What can hang from each mark:
J114: J185 J898
J488: J898
J590: J328 J898
J937: J517
J185: J114
J750: J185 J269
J517: J328
J898: J114 J488 J937

Each row was made from one small tree. The marks that hang from a mark follow it in brackets, in the order of their numbers. Every link used is in the known rows. Write each row's tree.
Known rows:
J750[J185[J114]]: [-26.8 -15.7  -7.2  11.4  17.6   7.6 -14.2  10.3  14.9   7.0 -15.6 -19.2
   6.8  -9.9 -17.8 -16.6  26.2   3.7   6.9  11.2  -3.1]
J185[J114[J898[J488 J937[J517[J328]]]]]: [-28.1 -15.0  -6.3   3.7  21.5   8.1  -0.9  30.7  19.5  34.5 -19.5  37.2
   2.2   0.8 -47.9   7.4  33.8  13.9  34.7  29.7  -8.9]
J590[J328 J898]: [  3.6  -3.2 -16.2  13.3   9.2 -24.8  28.6  32.8  -8.4  -1.3  -4.8 -26.8
   6.4  18.0   7.3  18.3  34.2   7.4  10.1   7.4   2.5]
J750[J185[J114[J898[J488 J937]]] J269]: [-56.6 -25.1  -6.8  11.7  -8.3 -12.5 -12.8  10.6  10.7  12.1 -17.0  17.2
   2.2  -9.0 -43.8  -6.7  64.0  19.8  11.9  21.7   9.9]
J937[J517]: [-15.1   8.7 -10.3  -5.0  11.5  12.2   4.8  23.9  17.4  15.9 -11.4   7.5
  10.6  -9.0  -7.6  -8.7   8.9  13.8   4.6  -2.6  -6.2]
J114[J185]: [-13.5  12.5   4.2   4.3  -0.5   7.6  -3.2   2.9  24.6  10.4 -12.7   6.4
  15.9  -5.4  -5.4 -11.1  24.5   8.9   4.7   1.9   3.3]
J488[J898]: [  7.4   0.2  -0.7   8.4   0.5  -5.4   3.9   4.8  -5.2  -1.5 -10.2 -13.2
   7.6   4.3   1.7   4.9  19.7  12.8   5.5 -13.8   6.7]
J185[J114[J898[J488 J937]]]: [-35.7 -27.5   1.4   4.4   3.1  -1.1  10.1   5.3   3.2  21.7 -13.1  12.3
   9.1   0.4 -26.3   5.3  36.5  18.6  22.8  19.5  -3.8]
J590[J328]: [ -0.2  -3.2 -11.6   6.8   3.1 -12.1  18.5  22.3  -1.0   2.8  -7.3 -15.7
   6.6   5.6   3.4   8.8  22.2   9.4   4.7   7.3  -2.2]
J114[J185 J898[J488 J937[J517[J328]]]]: [-24.6  10.0   1.8   1.7   7.9  10.4  -4.8  24.4  36.1  33.4 -24.2  63.7
  10.5   4.3 -48.6   6.2  55.0  15.1  36.0  26.5  -2.4]
J488[J898[J937[J517]]]: [-15.9  12.3 -11.1  10.5   8.8  17.7   8.4  24.6  15.5  10.7 -24.2  13.0
  10.8   0.0 -23.0  -1.9  34.3  20.1  18.3  -8.7  -4.2]
J750[J185[J114[J898[J937]]] J269]: [-41.5  -6.5  -8.8  22.0   1.7 -13.5  -3.6  21.9   6.2   7.1 -20.4   5.8
   2.1  -7.4 -63.8 -15.5  54.7  21.5   1.4  20.9   7.7]
J488[J898[J114[J185] J937[J517]]]: [-23.4  24.6  -8.1  10.7   5.4  29.2  -9.4  23.0  37.0  11.1 -40.1   6.9
  17.2  -7.7 -35.0 -13.9  34.4  23.9  23.6  -4.3  -3.7]
J590[J328 J898[J114 J488 J937]]: [-33.9 -27.9 -19.0   7.1  -2.6 -12.0  13.0  23.5  -0.3   4.6 -22.0 -24.0
  11.4   9.9  -9.6  22.5  37.7  21.8  30.7  13.9  -0.4]
J750[J185]: [-18.0  -9.8  -4.8   5.8   4.1   0.7 -11.4   6.8   9.6   0.8 -14.1  -5.3
   9.2  -5.8 -18.3  -9.9  26.9   8.8   3.5   3.7   0.9]
J590[J328 J898[J937]]: [-12.5  -7.1 -16.7  19.9   8.4 -13.5  32.0  35.3  -4.4   2.3 -14.6 -16.8
   9.6  18.8 -13.5  19.3  47.8  15.3  20.3  12.2  -0.1]
J114[J185 J898[J488 J937]]: [-31.4  -2.3   8.5   0.5 -11.1   2.6   6.0  -0.9  21.4  19.4 -17.4  38.0
  16.5   4.1 -24.3   3.1  55.6  19.4  25.4  15.4   3.6]
J937[J517[J328]]: [ -1.4   7.0  -7.9   0.0  20.5   6.8  -5.4  30.4  18.4  20.6 -13.9  19.0
   4.3  -5.1 -25.4  -0.1   7.4   7.7  11.1   9.1  -4.8]

Which tree is each row?
[-41.3  -0.6  -5.3  -1.5   4.6  29.8 -29.1  17.9  47.4  28.6 -36.2  37.0
  14.5 -13.9 -42.1  -2.0  25.9  18.7  36.9  19.4  -4.3]	J898[J114[J185] J488 J937[J517[J328]]]
[-36.1 -16.5 -11.4  -4.7   7.9  19.5 -21.6  19.8  26.4  25.3 -28.6  24.0
   9.3 -13.3 -42.3   4.1   7.4  22.3  30.9  14.6  -6.9]	J898[J114 J488 J937[J517[J328]]]
[-16.2  15.0   6.4  11.4  -2.8  -0.6  14.9  12.0  13.7  14.2 -20.1  27.2
  15.8   5.6 -46.0  -5.1  48.7  21.8  12.7  15.0   1.5]	J114[J185 J898[J937]]
[-22.5  15.8 -12.3  14.7  20.8  16.2  -6.8  40.7  36.4  20.4 -37.6  16.8
  14.0  -1.3 -55.9  -1.4  33.2  19.1  30.0  18.8  -1.3]	J590[J898[J114[J185] J937[J517[J328]]]]
[-40.2  12.5  -1.6  -4.6  -0.9  16.3   5.5  16.7  36.0  27.7 -20.7  52.8
  17.4  -0.6 -30.5  -2.6  57.6  20.0  28.7  16.4  -4.3]	J114[J185 J898[J488 J937[J517]]]
[-48.2 -12.2   0.7  -2.3 -13.9  18.8 -18.8  -8.4  32.2  15.7 -29.8  10.9
  20.7 -14.4 -23.2  -6.0  28.0  23.3  24.1   7.6   1.7]	J898[J114[J185] J488 J937]
[-20.1 -24.3   1.5  -3.3   1.9 -11.3   5.6   3.3  -0.1  17.5  -4.1   0.2
   6.0  -0.7  -6.4   4.8  24.2  12.0  13.2  15.0  -1.8]	J185[J114[J898[J488]]]
[-31.0   5.6  -0.3   8.5  -2.7  17.4  -9.7   5.4  27.8  11.2 -32.6   1.3
  19.9 -11.0 -41.6 -15.2  18.5  25.5  14.2   7.0   0.6]	J898[J114[J185] J937]
[-38.6  -9.2 -11.8  14.1   1.8  -5.7 -19.3  13.0  14.2   3.0 -12.9 -13.5
   2.0 -18.9 -22.7 -22.1  33.1   8.8  -6.3   7.0   9.7]	J750[J185[J114] J269]
[-56.0   0.6  -8.1  -8.0  -2.2  36.0 -17.1  12.3  48.2  24.3 -32.6  25.2
  21.6 -17.5 -24.4 -12.7  27.5  22.9  29.2   7.3  -6.7]	J898[J114[J185] J488 J937[J517]]
[-42.8 -29.9  -4.6  -6.0 -11.9   9.5  -8.1  -3.2   9.9  11.6 -24.1  -2.8
  15.2 -13.4 -21.9   4.3   9.2  28.2  20.3   1.9   0.4]	J898[J114 J488 J937]
[-10.7  -5.3  -5.2  12.5  -2.9   2.9  -0.9   6.9  -1.3  -0.8 -29.0 -21.0
  11.9  -3.3 -33.6   0.8  16.8  28.3  14.1  -8.8   2.7]	J488[J898[J114 J937]]
[ -1.6   8.7  -8.2  15.3  19.1  14.2  -3.7  30.9  14.5  16.4 -26.0  23.4
   4.2   6.1 -40.3   8.6  31.0  15.3  26.2   3.6  -1.1]	J488[J898[J937[J517[J328]]]]
[-39.2  19.0  -8.8   2.6   5.3  32.5  -8.0  23.2  43.4  19.5 -36.9  13.7
  20.9 -17.0 -42.6 -21.8  20.2  25.5  17.7   6.2  -7.8]	J898[J114[J185] J937[J517]]
[-17.3  -0.2   7.9  -5.9 -12.0  -7.6   0.6  -3.7  17.4  15.0  -6.8  26.1
  14.0   3.5  -5.1   2.5  43.2  12.9  13.8  12.0   5.0]	J114[J185 J898[J488]]
[-31.4  -9.4   1.6  -8.3 -14.6   9.3 -22.0  -9.7  28.2  10.6 -19.6   0.8
  18.1 -14.2  -3.4  -7.3  14.9  16.6  13.6   1.9   3.4]	J898[J114[J185] J488]
